Each row was made from one path, in order. Every step used is in the known rows, and no mark comes twice. Write each row's path.
In the rows, zero is written as 128.
Known rows
tisi, kisa, mokalo, kupa, befid: [105 134 168 155 152 132 138 121 141 173 103 127 151 127 159 199  95 175
 142 144 103 171 100 148 105 154 109 129]
kisa, mokalo, kupa: [113 133 169 137 109 144 128 120 144 165 117 126 164 128 150 200  94 177
 142 160 110 161  92 169 106 161 107 142]
mokalo, kupa, befid, gana, dapide, rameb: [142 129 150 149 193 133  89 126 168  92 126 135  97 108 146 163  95 131
 131 111  97 151  99 141 101 116 110 162]
gazi, gana, befid, kupa, mokalo: [122 126 123 109 124 133 127 110 105 170 130 124 153  84 137 214 119 188
  98 136 106 190 105 134  84 108 103 155]
dapide, gana, goga, rameb: [116 128 121 101 182 128  86  98 147 134 151 105 132  94 141 175 108 109
 146  91 106 147  69 173 100  98 107 195]
kupa, befid, gana, dapide, rameb, mokalo: [145 139 168 182 177 133 125 126 169  95 119 136 103 131 144 174 115 104
 115 125  96 160  93 126  88 107 107 172]
kupa, befid, gana, dapide, rameb, mokalo, kisa: [143 171 155 200 135 130 113 135 177 110 114 133 114 122 147 174 125 110
 131 146  71 160  98 138  81 103 101 162]
sume, dapide, rameb, goga, gana, befid, kupa: [129 132 126 121 154 126 114 105 128 132 131 116 143 102 137 218  97 114
  88 114 119 187  91 142 108 106  94 179]
kupa, befid, gana, goga, rameb, mokalo, kisa: [132 166 148 195 134 129 104 125 162 140 120 113 136 120 146 188 123 134
 148 129  77 162  98 152  78 108  93 177]
dapide, rameb, goga, gana, befid, kupa, mokalo, kisa: [122 170 138 158  74 131 101 123 141 138 122 106 135 103 143 203 114 125
 116 157  93 183 101 148  91 103  88 165]
gazi, gana, goga, rameb, mokalo: [122 139 155 147 144 130 116 109 138 142 132 115 137 116 129 192 125 127
 127 105 122 154  77 152  86 112 104 197]
kisa, mokalo: [103 136 154 132 130 146 144 109 154 154 119 128 164 133 144 185 109 165
 132 148  89 159  75 174  97 119 112 145]
mokalo, kupa, befid, gana, gazi: [122 123 130 142 202 137 107 111 143 150 139 145 136  85 151 181  81 183
  80  92 105 174 100 159  96 119 125 164]
befid, gana, goga: [123 124 122 123 191 137 102 100 164 129 153 117 136 108 140 167  90 164
 139  75  87 148  92 182  82 104 112 191]
gazi, gana, dapide, rameb, mokalo: [137 145 164 153 146 131 125 121 157 104 126 139 110 120 129 173 127  97
 105 124 114 150  76 134  90 107 113 177]
tisi, kisa, mokalo, kupa, befid, gana, dapide, rameb, goga: [111 160 188 176 175 134 106 127 175 111 105 132 113 145 149 171  83 115
 146  92 109 155  92 154 112 141 106 156]
kupa, mokalo, kisa: [120 165 124 134  74 138 117 119 153 151 135 124 152  93 147 176 118 142
 142 181  69 161  92 162  81  97 102 151]
mokalo, kisa, tisi: [112 194 106 126  87 113 131 108 192 156 154 130 172  79 152 168 127 113
 144 157  55 159  78 160  89 104 101 147]
befid, kupa: [114 133 111 105 138 132 139 110 133 160 135 127 150 102 148 204 106 158
 121 141  85 179  94 156  85 103 109 165]
gazi, gana, befid: [112 137 118  91 169 126 122 100 132 169 127 123 168  80 123 193 105 163
  76  82 120 180  85 151  98 107 108 155]
kisa, mokalo, kupa, befid, gana, gazi: [118 122 147 159 194 143 112 114 142 153 129 146 140 101 152 187  88 198
  86  99 104 173  98 163  98 129 125 154]
sume, dapide, rameb, goga: [135 143 158 110 162 135 103 107 164  92 139 116 116 121 140 157  79  70
 145 120 115 151  73 165 112 103 111 183]
mokalo, kupa, befid, gana, dapide, rameb, goga: [135 151 171 149 187 132  89 125 170  99 116 126 104 123 146 163  69 109
 143  84 117 155  99 157 110 129 106 171]
gana, goga, rameb, mokalo, kisa: [120 172 144 175  91 129 110 118 158 144 131 115 146 116 141 189 132 110
 151 154  80 154  85 164  81 107  95 181]
gazi, gana, befid, kupa, mokalo, kisa, tisi: [120 187 106 133  78 110 124 113 155 173 146 129 171  66 146 194 144 153
 120 147  69 179  95 137  82 111  95 140]
sume, dapide, rameb, mokalo, kupa, befid, gana: [160 119 165 169 207 139 109 127 159 109 122 125 115 122 156 182  86 150
 126 118 106 169 110 126  96 131 105 165]
goga, gana, befid, kupa: [109 132 106 113 141 125 133 103 126 169 128 120 167  92 137 229 104 154
  74 118 107 196  96 146  97 106  95 167]

Which path is each row?
[103 151 129 111 150 126 122  95 151 155 124 113 175  97 130 203  78 111
  72  82 132 184  82 162 115 110  92 171] | rameb, goga, gana, befid
[100 131 109 105 149 134 119  94 144 147 154 144 151  73 135 182  93 131
  48 103 122 163  64 175 105  92 124 182] | goga, gana, gazi
[145 131 171 166 159 126 116 127 143 126 109 130 118 113 148 194  94 124
 114 131 131 163 103 129 107 142 103 161] | goga, gana, dapide, rameb, mokalo, kupa, befid
[136 132 158 169 197 137 113 128 156 142 112 118 136 119 156 195  86 173
 125 104 106 178 111 132  92 135  97 163] | goga, rameb, mokalo, kupa, befid, gana
[136 125 169 163 160 126 109 119 128 153 116 112 133 116 152 201  97 151
 150 128 122 166 111 144  98 148 101 169] | gana, goga, rameb, mokalo, kupa, befid
[ 72 151 154 144 122 140 162 108 164 167 119 135 168 142 147 189 120 150
 130 149  78 160  65 165  97 122 112 138] | tisi, kisa, mokalo
[119 128 124 118 113 134 131 107 113 164 134 122 156  92 145 216 116 171
 111 161  91 191 108 138  85 107  98 154] | gana, befid, kupa, mokalo
[132 145 161 161 132 132 128 117 167  97 128 135 115 124 134 181 119  75
  98 138 113 151  73 136  97 105 104 183] | goga, gana, dapide, rameb, mokalo
[129 129 126 132 220 138 123 115 166 137 123 123 137 106 152 172  81 176
 117  87  86 175 102 147  87 101 108 157] | kupa, befid, gana
[125 124 168 147 157 136 126 122 134 165 104 122 148 121 157 196  89 185
 143 144 111 170 107 154 105 152 109 134] | kisa, mokalo, kupa, befid
[128 136 170 148 123 130 105 121 130 156 127 116 142 113 138 204 108 151
 134 120 138 157  93 150  97 157 102 184] | gazi, gana, goga, rameb, mokalo, kupa
[117 187 107 142  67 112 128 110 163 169 150 127 175  73 153 196 140 137
 133 172  55 180  98 140  85 110  91 139] | gana, befid, kupa, mokalo, kisa, tisi
[117 190 112 132  66 117 128 110 181 155 156 129 168  75 155 170 133 122
 148 175  55 161  85 151  85 105  99 143] | kupa, mokalo, kisa, tisi
[100 130 156 168 179 133  93 113 148 150 125 110 139 126 148 194 107 175
 161  94  98 156  91 162  97 136  98 172] | tisi, kisa, mokalo, kupa, befid, gana, goga, rameb
[117 173 127 149  73 131 113 119 137 162 122 116 159  96 143 210 109 140
 114 151  91 184 103 154  89 107  87 161] | rameb, goga, gana, befid, kupa, mokalo, kisa
[123 162 118 137  86 130 114 123 124 171 125 124 155  83 140 205 129 176
 114 154  82 182 105 146  77 104  99 149] | gazi, gana, befid, kupa, mokalo, kisa
[137 126 141 126 124 135 110 107 117 125 136 117 134  99 141 211 104 125
 104 145 117 183  98 133 102 106  94 173] | sume, dapide, rameb, goga, gana, befid, kupa, mokalo
[131 126 157 159 198 143 119 126 159 149 109 124 144 125 157 189  80 203
 128 104  98 174 111 149  95 141 105 145] | kisa, mokalo, kupa, befid, gana
[111 151 147 113 144 133 109 107 172 109 128 103 125 116 136 173  73  83
  95  93 138 161  67 166 113 101 102 190] | dapide, rameb, goga, gana
[105 154 132 102 142 134 125 102 166 138 128 116 157 107 137 182  68 102
  92  85 135 162  69 174 111 105 101 185] | rameb, goga, gana
[143 162 139 162 123 130 102 116 155 129 141 125 140 106 145 183 131  79
 148 148  85 146  76 156  90 104  99 186] | sume, dapide, gana, goga, rameb, mokalo, kisa
[130 126 146 124 166 128 121 118 136 161 116 121 143 100 155 189  79 166
 137 134 113 172 109 149 103 140 109 146] | mokalo, kupa, befid
